What can hang from each mark
J_283: J_341
J_826: J_32 J_788
J_32: J_262 J_826 J_875
J_453: J_830
J_341: J_283 J_826
J_788: J_826
J_685: J_826
J_830: J_262 J_453 J_520
J_262: J_32 J_830

Each row was made from one small tree. Brackets hold a mark, then the marks that hang from it, in the order of their numbers. Every link used is in the known rows. Write each row's tree.
Known rows
(J_32 (J_826 J_788)): [ 1.49 -0.48  3.75 -0.85 -3.55 -1.02 -1.72  2.14 -1.14  0.53 -1.19 -1.50
 -0.07 -3.46  0.67 -2.64 -1.06  1.87 -0.49  0.97 -0.48 -1.12 -1.10 -0.93]
(J_830 J_453 J_520): [-0.66 -0.37 -1.03  0.85 -3.77  1.85 -2.35  1.21  0.83 -0.08 -1.29  0.05
 -0.71  0.43 -1.95 -2.95 -3.30  1.51 -0.93  2.90  1.06  0.31 -0.47  2.22]
(J_830 (J_262 J_32) J_453 J_520): [-1.46  0.85  1.76  4.78 -4.00  3.92 -3.90  0.59  4.95  0.72 -1.48  1.03
 -2.74  0.13 -2.47 -4.39 -4.03  2.15 -0.15  5.98  1.23  0.44 -3.15  0.01]
(J_262 (J_32 J_826) J_830): [ 3.08 -0.34  2.62  1.67 -3.64  1.17 -2.03  0.53  4.13 -0.17  0.33 -2.90
 -2.04 -1.64  0.34 -1.80  1.79  1.30  1.64  2.38 -1.74 -1.09 -0.87 -2.48]
(J_341 J_283): [ 1.10  0.36 -0.54  0.40  0.08  0.37 -1.39  1.26 -1.25 -1.78  2.48  2.94
  1.36 -0.53 -1.20 -1.21 -1.14  0.26  0.62 -0.02  0.78 -1.73 -0.58 -0.44]
(J_32 (J_262 (J_830 J_453 J_520))): [ 3.06 -0.19 -1.76 -1.92 -4.24  2.71 -3.04  1.45  1.87 -1.86 -0.57 -1.58
 -0.11 -0.80 -1.01 -2.73 -0.24  3.90  0.94  1.62 -0.68 -1.82  1.74  0.87]
(J_788 (J_826 (J_32 (J_262 J_830) J_875))): [ 3.92  3.01 -2.89 -1.35 -3.15  0.59 -4.08  3.97  0.90 -3.30 -0.88 -2.78
 -2.11  0.21 -1.58 -3.18  2.52  2.24  1.20 -1.20 -2.32 -0.97  0.05  3.13]
(J_685 (J_826 (J_32 J_875) J_788)): [-0.99  0.35  0.27  0.01 -2.45  1.03 -1.75  3.26 -0.34 -2.87 -2.70 -3.93
 -2.37  1.96 -2.53 -2.61  0.06  0.87 -1.08 -0.59  0.68  3.90  0.96  0.29]
(J_685 (J_826 (J_32 (J_262 J_830) J_875))): [ 0.65  1.84 -1.89 -0.89 -2.47  1.39 -2.32  2.82  1.42 -2.19 -1.42 -4.43
 -1.86  2.52 -2.36 -2.27  2.13  1.16  0.06 -1.23 -0.04  2.47  1.46  1.41]
(J_283 (J_341 (J_826 J_32 J_788))): [ 0.18  0.20 -0.63 -4.66 -2.85  1.33 -1.81  2.38  0.25 -6.53 -3.07  1.07
 -1.32  0.40 -1.32 -2.68 -1.17  1.88 -0.29 -1.76 -1.27 -0.18  4.12  0.29]
(J_32 J_262 J_826): [ 3.17  1.38  0.89 -2.21 -3.20 -0.77 -2.42  1.63 -0.22  1.12 -1.03 -1.19
  0.30 -2.63  0.51 -2.35  1.30  2.55  0.93 -0.52 -2.46 -2.63 -1.47  1.66]
(J_830 J_262): [-1.30  1.84  2.17  2.00  0.36  0.42 -1.09  0.04  2.09  1.37  0.46  1.28
 -0.08 -0.95 -0.03 -1.32 -1.56  0.47  0.25  2.58  1.50  0.02 -1.40 -1.28]
(J_32 (J_262 J_830) (J_826 J_788) J_875): [ 6.25  1.08  1.71 -1.23 -3.97  1.48 -2.92  3.99  0.68 -1.76 -1.03 -2.78
 -0.41 -3.52  2.00 -5.50  0.61  5.54  2.34 -1.02 -1.36 -1.01  0.16  0.30]
(J_341 (J_826 (J_32 (J_262 J_830)))): [ 2.15  2.00 -2.44 -4.32 -2.33  1.62 -2.18  3.43  1.69 -4.41 -1.47 -2.21
 -0.46 -1.30 -0.23 -1.18  0.23  1.91  1.46 -2.19 -3.28  0.97  3.97  1.34]
(J_826 (J_32 J_262 J_875) J_788): [ 3.68 -0.10  0.71 -1.86 -2.06  2.20 -3.63  4.00 -1.51 -4.65 -3.81 -2.20
 -1.46 -0.39 -1.03 -4.39 -0.62  5.14  1.76 -2.16 -2.85  2.11 -0.01  1.81]
(J_685 J_826): [-2.35  1.06 -1.01  0.18 -1.09  0.04  0.57  0.56  0.66  0.39 -0.09 -2.19
 -1.34  1.71 -1.60  0.79  1.22 -1.85 -2.07  0.30  1.80  1.05  1.19 -0.50]
(J_32 (J_262 (J_830 J_520)) J_826 J_875): [ 5.27  2.56 -0.89  0.11 -4.60  1.01 -2.63  3.12  2.79  0.22 -1.00 -1.86
 -1.53 -2.43  1.17 -5.68  0.95  5.06  2.43 -0.61 -1.31 -1.17 -1.34  1.60]
(J_826 J_788): [ 0.73 -1.41  2.05 -0.83 -1.32  1.00 -0.54  1.18 -1.37 -1.80 -1.01 -0.56
 -0.51 -1.65 -0.10 -1.04 -1.42  1.80 -0.36  0.18 -0.28  0.17  0.89 -1.85]
(J_453 (J_830 (J_262 J_32) J_520)): [-2.18  2.73  0.25  6.62 -2.93  2.72 -1.77 -0.86  5.72  0.83  0.14  3.13
 -4.63 -1.56 -1.35 -4.42 -2.23  1.07  1.29  1.32  0.05 -0.10 -5.09 -1.79]
(J_788 (J_826 (J_32 J_262 J_875))): [ 3.16  3.13 -3.15 -1.04 -2.69 -0.02 -3.87  3.79 -0.09 -2.83 -1.85 -2.07
 -2.38  0.72 -1.83 -2.87  2.18  1.91  0.89 -1.85 -2.54 -0.89 -0.90  4.26]
(J_826 (J_32 J_875)): [ 1.20  0.91 -0.41  0.53 -0.39  0.39 -2.37  2.45  0.01 -2.01 -2.06 -1.59
 -0.93  1.80 -0.87 -2.93  0.04  1.41  1.47 -1.54 -0.87  3.35 -1.17  2.60]
(J_32 J_262 (J_826 J_788) J_875): [ 5.09  1.57  1.46 -0.69 -3.29  0.90 -2.48  3.68 -0.62 -1.05 -2.16 -1.38
 -0.82 -2.98  1.51 -5.16 -0.24  4.83  1.60 -2.01 -1.61 -0.68 -1.50  1.95]
(J_685 (J_826 J_32)): [-2.38  0.78 -0.67 -0.62 -1.99 -0.18 -1.58  1.72  0.34 -0.92 -1.64 -3.62
 -1.60  2.69 -3.04 -0.44  1.38 -1.03 -1.64  0.22  0.53  2.61  0.84  0.64]
(J_453 (J_830 (J_262 (J_32 J_875)))): [-1.24  3.09  0.69  6.69 -0.43  3.01 -1.38 -0.41  4.61  0.02  1.06  2.49
 -3.29 -0.53  0.20 -4.41 -1.38 -0.04  2.30 -0.49  0.61  1.08 -4.85 -0.96]
(J_788 J_826): [ 0.82  1.97 -1.83 -0.22 -1.99 -0.79 -1.24  1.54 -0.05 -0.62  0.42 -0.61
 -1.69 -0.42 -0.92 -0.02  1.28 -0.76 -0.86  0.02 -0.37 -2.46 -0.34  1.33]

Which tree is each row?
[ 0.70  1.48 -2.38 -5.07 -2.51  1.10 -2.15  1.87  1.05 -5.86 -3.18  1.16
 -0.92  1.30 -1.45 -2.26  0.34  1.54  0.42 -2.50 -2.11 -0.98  3.65  2.18] -> (J_283 (J_341 (J_826 (J_32 J_262))))
[ 0.86 -1.12 -0.84  0.08 -4.09  1.98 -2.36  1.37  2.50 -1.18  0.44 -1.82
 -0.16 -0.03 -1.17 -2.85 -1.65  1.94 -0.04  3.53  1.30 -0.05  1.65 -0.29] -> (J_262 (J_830 J_453 J_520))
[ 3.00  1.36 -1.28 -0.86 -0.87  1.32 -3.28  2.76 -0.07 -2.66 -2.65 -1.76
 -0.95  1.24 -0.97 -3.46  0.91  3.34  2.31 -2.56 -2.35  2.14 -0.88  3.52] -> (J_826 (J_32 J_262 J_875))
[ 1.70 -1.41  0.01  2.48 -4.84  3.88 -2.78  0.70  4.75 -2.04 -0.44 -2.15
 -2.59  0.41 -1.70 -2.85 -1.02  2.25  1.04  4.22 -0.66 -0.07  0.11 -1.39] -> (J_262 J_32 (J_830 J_453 J_520))
[ 0.80  2.09 -2.39 -2.59 -1.14  0.99 -2.50  4.45 -0.30 -5.12  0.93  1.82
  0.78 -0.88 -1.59 -1.98 -2.12  0.26  1.02 -2.21 -1.32  0.42  1.95  0.96] -> (J_341 J_283 (J_826 J_32))
[ 5.76  1.56  0.01 -0.64 -3.69  1.64 -3.68  3.74  1.47 -0.90 -0.35 -2.93
  0.88 -1.52  1.61 -5.59  0.35  4.10  2.37 -0.13 -0.25 -0.72 -0.43  3.13] -> (J_32 (J_262 (J_830 J_453)) J_826 J_875)
[ 2.33  2.49 -3.09 -3.75 -1.66  1.60 -3.11  4.63 -0.40 -5.68  0.53  1.69
  0.67 -1.13 -1.78 -2.16 -1.42  1.73  1.71 -2.95 -2.57 -0.61  2.36  1.61] -> (J_341 J_283 (J_826 (J_32 J_262)))
[ 3.05  0.22  2.88  3.39 -2.77  1.84 -1.58  2.14  1.83 -0.71 -1.96 -1.16
 -3.22 -1.18  0.66 -4.00 -0.21  2.29  1.35 -0.12 -1.74  0.96 -2.93 -0.19] -> (J_262 (J_32 (J_826 J_788) J_875))
[ 0.78  2.64  3.58  5.08 -1.14  1.71 -1.98  0.88  4.32  1.94 -0.57  0.57
 -2.36 -1.10  0.56 -3.91 -0.67  1.39  1.57  2.48  0.25  0.69 -4.25 -0.72] -> (J_830 (J_262 (J_32 J_826 J_875)))
[ 1.36  0.47 -1.36 -5.61 -3.27  1.67 -2.43  2.53  0.12 -7.02 -3.59  0.92
 -1.33  0.27 -1.42 -2.95 -0.44  2.85 -0.02 -2.27 -2.36 -0.93  4.38  0.75] -> (J_283 (J_341 (J_826 (J_32 J_262) J_788)))
[-1.97  2.19  1.35  5.69 -0.87  2.46 -1.43 -1.02  4.52  0.24  1.11  2.27
 -2.94 -1.21 -0.33 -3.32 -1.28 -0.13  1.61  0.40  0.29  0.11 -4.32 -1.96] -> (J_453 (J_830 (J_262 J_32)))
[ 1.61  0.84 -0.72 -3.23 -2.18  1.72 -2.96  5.26 -1.50 -6.66  0.25  1.29
  0.34 -2.21 -1.62 -2.74 -3.22  1.95  0.73 -1.91 -1.59  0.47  2.92 -0.41] -> (J_341 J_283 (J_826 J_32 J_788))
[-2.11  1.31  1.24  2.94 -3.42  2.35 -3.41  1.22  3.15  1.33 -0.77  1.29
 -0.92 -0.31 -2.13 -4.28 -4.46  1.83 -0.76  5.49  2.67  0.30 -1.83  0.80] -> (J_830 J_262 J_453 J_520)
[ 4.93 -0.13  2.58 -3.18 -5.07  0.58 -3.17  2.72  0.28 -1.14 -0.89 -3.07
  0.06 -4.45  0.86 -3.34  0.69  4.75  1.30  0.64 -2.27 -2.88  0.91 -1.23] -> (J_32 (J_262 J_830) (J_826 J_788))
[-0.51  0.16  0.29 -2.56 -3.52  0.99 -2.70  2.84 -0.73 -2.88 -2.77 -4.11
 -2.11  0.93 -3.27 -1.65  0.78  1.76 -1.46 -0.38 -1.02  1.55  1.61 -0.22] -> (J_685 (J_826 (J_32 J_262) J_788))
[ 2.63 -0.58 -0.97  4.11 -4.13  4.73 -2.59  1.52  5.22 -2.33 -0.70 -1.92
 -3.03  1.29 -0.81 -4.44 -1.09  2.82  1.70  2.86 -0.15  1.67 -0.62  0.02] -> (J_262 (J_32 J_875) (J_830 J_453 J_520))
[ 1.17  2.01  4.43  4.87 -1.80  2.04 -2.24  1.57  3.75  0.82 -1.11  0.28
 -2.66 -2.02  0.52 -4.32 -1.53  2.30  1.27  2.70  0.24  0.77 -3.75 -1.61] -> (J_830 (J_262 (J_32 (J_826 J_788) J_875)))
[ 1.72  2.82 -2.38  0.16 -2.19 -0.53 -2.99  3.61 -0.17 -2.37 -1.05 -2.07
 -2.30  0.97 -1.61 -2.57  1.38  0.53  0.27 -1.20 -1.31  0.10 -1.21  3.34] -> (J_788 (J_826 (J_32 J_875)))
[ 1.48  1.16 -1.12 -2.42 -1.57  2.03 -0.73  4.03 -1.19 -5.40  1.57  2.89
  0.65 -2.87 -0.22 -1.75 -3.54  1.20  0.38 -1.95 -0.30 -0.87  3.34 -1.66] -> (J_341 J_283 (J_826 J_788))
[ 2.00 -0.92  3.75  1.69 -3.39  0.99 -1.92  0.99  1.28 -0.23 -1.81 -1.35
 -2.69 -2.04 -0.21 -2.24 -0.04  1.89  0.51  1.39 -2.50 -0.58 -2.39 -1.72] -> (J_262 (J_32 (J_826 J_788)))
[ 1.76  2.89 -3.17 -1.13 -0.52  1.60 -2.15  5.10  0.09 -5.41  0.69  1.81
  0.36 -0.21 -0.97 -3.12 -2.29  0.88  1.89 -3.37 -0.88  1.78  1.80  2.08] -> (J_341 J_283 (J_826 (J_32 J_875)))
[ 2.43 -1.03  1.68  2.31 -6.69  2.38 -4.04  1.49  4.72 -0.30 -0.68 -2.74
 -2.46 -1.12 -1.22 -4.35 -0.78  2.66  0.92  4.54 -0.80 -0.92 -1.35 -0.92] -> (J_262 (J_32 J_826) (J_830 J_453 J_520))
[ 4.42  0.99  1.11 -2.65 -4.12 -0.33 -2.86  1.90  1.40  0.50  0.08 -2.48
  0.45 -3.14  0.88 -2.75  1.98  3.20  1.64  0.41 -2.04 -3.03  0.23  0.01] -> (J_32 (J_262 J_830) J_826)
[ 2.22  1.71 -1.35 -1.89 -1.67  2.28 -2.49  6.03 -1.12 -7.00 -0.02  1.63
 -0.07 -1.45 -0.91 -4.08 -3.49  2.36  1.59 -3.16 -1.08  1.72  2.32  0.69] -> (J_341 J_283 (J_826 (J_32 J_875) J_788))
[ 1.25  1.38 -0.63 -2.20 -1.72  2.04 -1.20  4.78  0.33 -5.08 -2.51 -1.34
 -1.35 -1.31  0.34 -2.65 -2.16  2.18  0.85 -2.88 -1.89  3.52  2.82  1.14] -> (J_341 (J_826 (J_32 J_875) J_788))
[ 2.88  1.31 -1.61 -4.29 -2.75  2.45 -3.68  5.72 -1.47 -7.15 -0.46  1.34
  0.39 -2.44 -1.81 -3.08 -2.68  3.24  1.38 -2.70 -2.78 -0.56  3.15  0.33] -> (J_341 J_283 (J_826 (J_32 J_262) J_788))
[ 4.40  1.12 -2.83  0.23 -3.34  3.49 -2.51  2.60  2.41 -2.49 -0.79 -1.32
 -0.72  0.15  0.12 -4.67 -0.74  4.65  2.18 -0.14  0.01  0.36  1.10  2.78] -> (J_32 (J_262 (J_830 J_453 J_520)) J_875)
[ 5.74  2.24 -0.21 -0.52 -3.09  0.81 -2.44  3.07  1.68 -0.19 -0.13 -2.33
 -0.02 -2.09  2.08 -4.64  1.64  4.04  2.62 -1.13 -1.03 -0.97 -0.53  1.81] -> (J_32 (J_262 J_830) J_826 J_875)
[ 3.74  0.89  0.48  4.27 -4.89  2.16 -2.15  1.80  5.56  0.01 -0.81 -1.98
 -3.99 -1.02  0.26 -4.77  0.70  3.30  2.23  1.86 -1.46  0.18 -2.34 -1.29] -> (J_262 (J_32 J_826 J_875) (J_830 J_520))
[ 4.82 -0.37  0.80 -2.22 -2.91  2.60 -4.15  4.22 -0.34 -5.30 -2.95 -3.55
 -1.24 -0.81 -0.92 -4.58 -0.05  5.60  2.27 -1.36 -2.57  1.91  1.39  0.39] -> (J_826 (J_32 (J_262 J_830) J_875) J_788)
[ 4.41  2.60 -0.23 -0.17 -2.16  0.16 -1.83  2.87  0.47  0.50 -1.34 -0.95
 -0.58 -1.58  1.61 -4.48  1.01  3.59  2.13 -2.14 -1.44 -0.75 -2.32  3.34] -> (J_32 J_262 J_826 J_875)
[-2.80  3.07 -0.21  5.16 -2.56  1.51 -1.50 -0.47  4.29  1.58  0.75  3.09
 -2.96 -2.03 -1.16 -4.45 -2.92  0.86  0.73  1.02  1.45 -0.23 -4.35 -1.19] -> (J_453 (J_830 J_262 J_520))
[ 2.54 -0.24 -1.04 -2.58 -4.27  1.71 -5.23  2.58  0.99 -2.98 -2.32 -2.93
 -0.55  0.05 -2.66 -3.53 -0.07  4.00  1.29  1.27 -2.44  0.32  0.89  1.89] -> (J_826 (J_32 (J_262 (J_830 J_453 J_520))))
[ 3.57 -1.39  3.93  1.15 -4.44  1.92 -2.54  1.21  3.15 -1.44 -0.42 -3.10
 -2.26 -2.63  0.50 -2.60  0.87  2.68  1.13  2.55 -2.17 -1.10 -0.21 -3.88] -> (J_262 (J_32 (J_826 J_788)) J_830)
[ 1.80  1.03 -0.84 -4.87 -3.13  2.13 -2.17  4.22 -0.22 -5.46 -2.80 -1.70
 -0.93 -2.23 -0.41 -1.77 -1.46  3.04  0.64 -2.68 -3.67  1.06  3.60  0.76] -> (J_341 (J_826 (J_32 J_262) J_788))
[ 3.01  0.66  2.61  1.34 -2.49  0.01 -1.48  3.41 -0.55  0.01 -1.38 -1.25
 -0.76 -2.34  1.67 -4.64 -1.35  2.67  0.77 -0.66  0.19  0.86 -2.09  0.68] -> (J_32 (J_826 J_788) J_875)
[ 0.07  0.27 -1.00 -4.16 -2.20  1.29 -0.01  1.57  0.52 -5.46 -2.08  1.97
 -1.00 -0.02 -0.24 -1.74 -1.24  1.32 -0.65 -1.66 -0.29 -1.22  4.44 -0.56] -> (J_283 (J_341 (J_826 J_788)))
[-1.70 -0.44  1.08 -1.20 -3.10  0.51 -2.10  2.69 -0.75 -2.24 -2.44 -3.88
 -2.03  1.11 -3.20 -1.30  0.18  0.44 -2.05  0.45  0.11  2.69  1.38 -0.98] -> (J_685 (J_826 J_32 J_788))
[ 2.53 -1.10  1.64 -3.45 -2.98  1.42 -4.10  2.94 -1.89 -4.30 -3.53 -2.39
 -1.05 -1.27 -1.81 -3.02 -0.20  4.46  0.68 -0.83 -3.41  0.56  0.81  0.34] -> (J_826 (J_32 J_262) J_788)
[-0.87  1.26  3.12  4.72 -5.51  2.67 -4.63  1.54  4.95  2.02 -1.87  0.45
 -2.57 -1.19 -2.00 -5.53 -3.86  2.42 -0.17  6.39  0.93 -0.12 -4.20  0.25] -> (J_830 (J_262 (J_32 J_826)) J_453 J_520)
[ 0.40 -0.17  0.37 -2.67 -4.20  1.46 -2.92  3.04  0.08 -3.26 -2.20 -4.94
 -1.74  0.39 -3.06 -1.83  1.18  2.15 -0.98  0.16 -0.83  1.39  2.66 -1.26] -> (J_685 (J_826 (J_32 (J_262 J_830)) J_788))
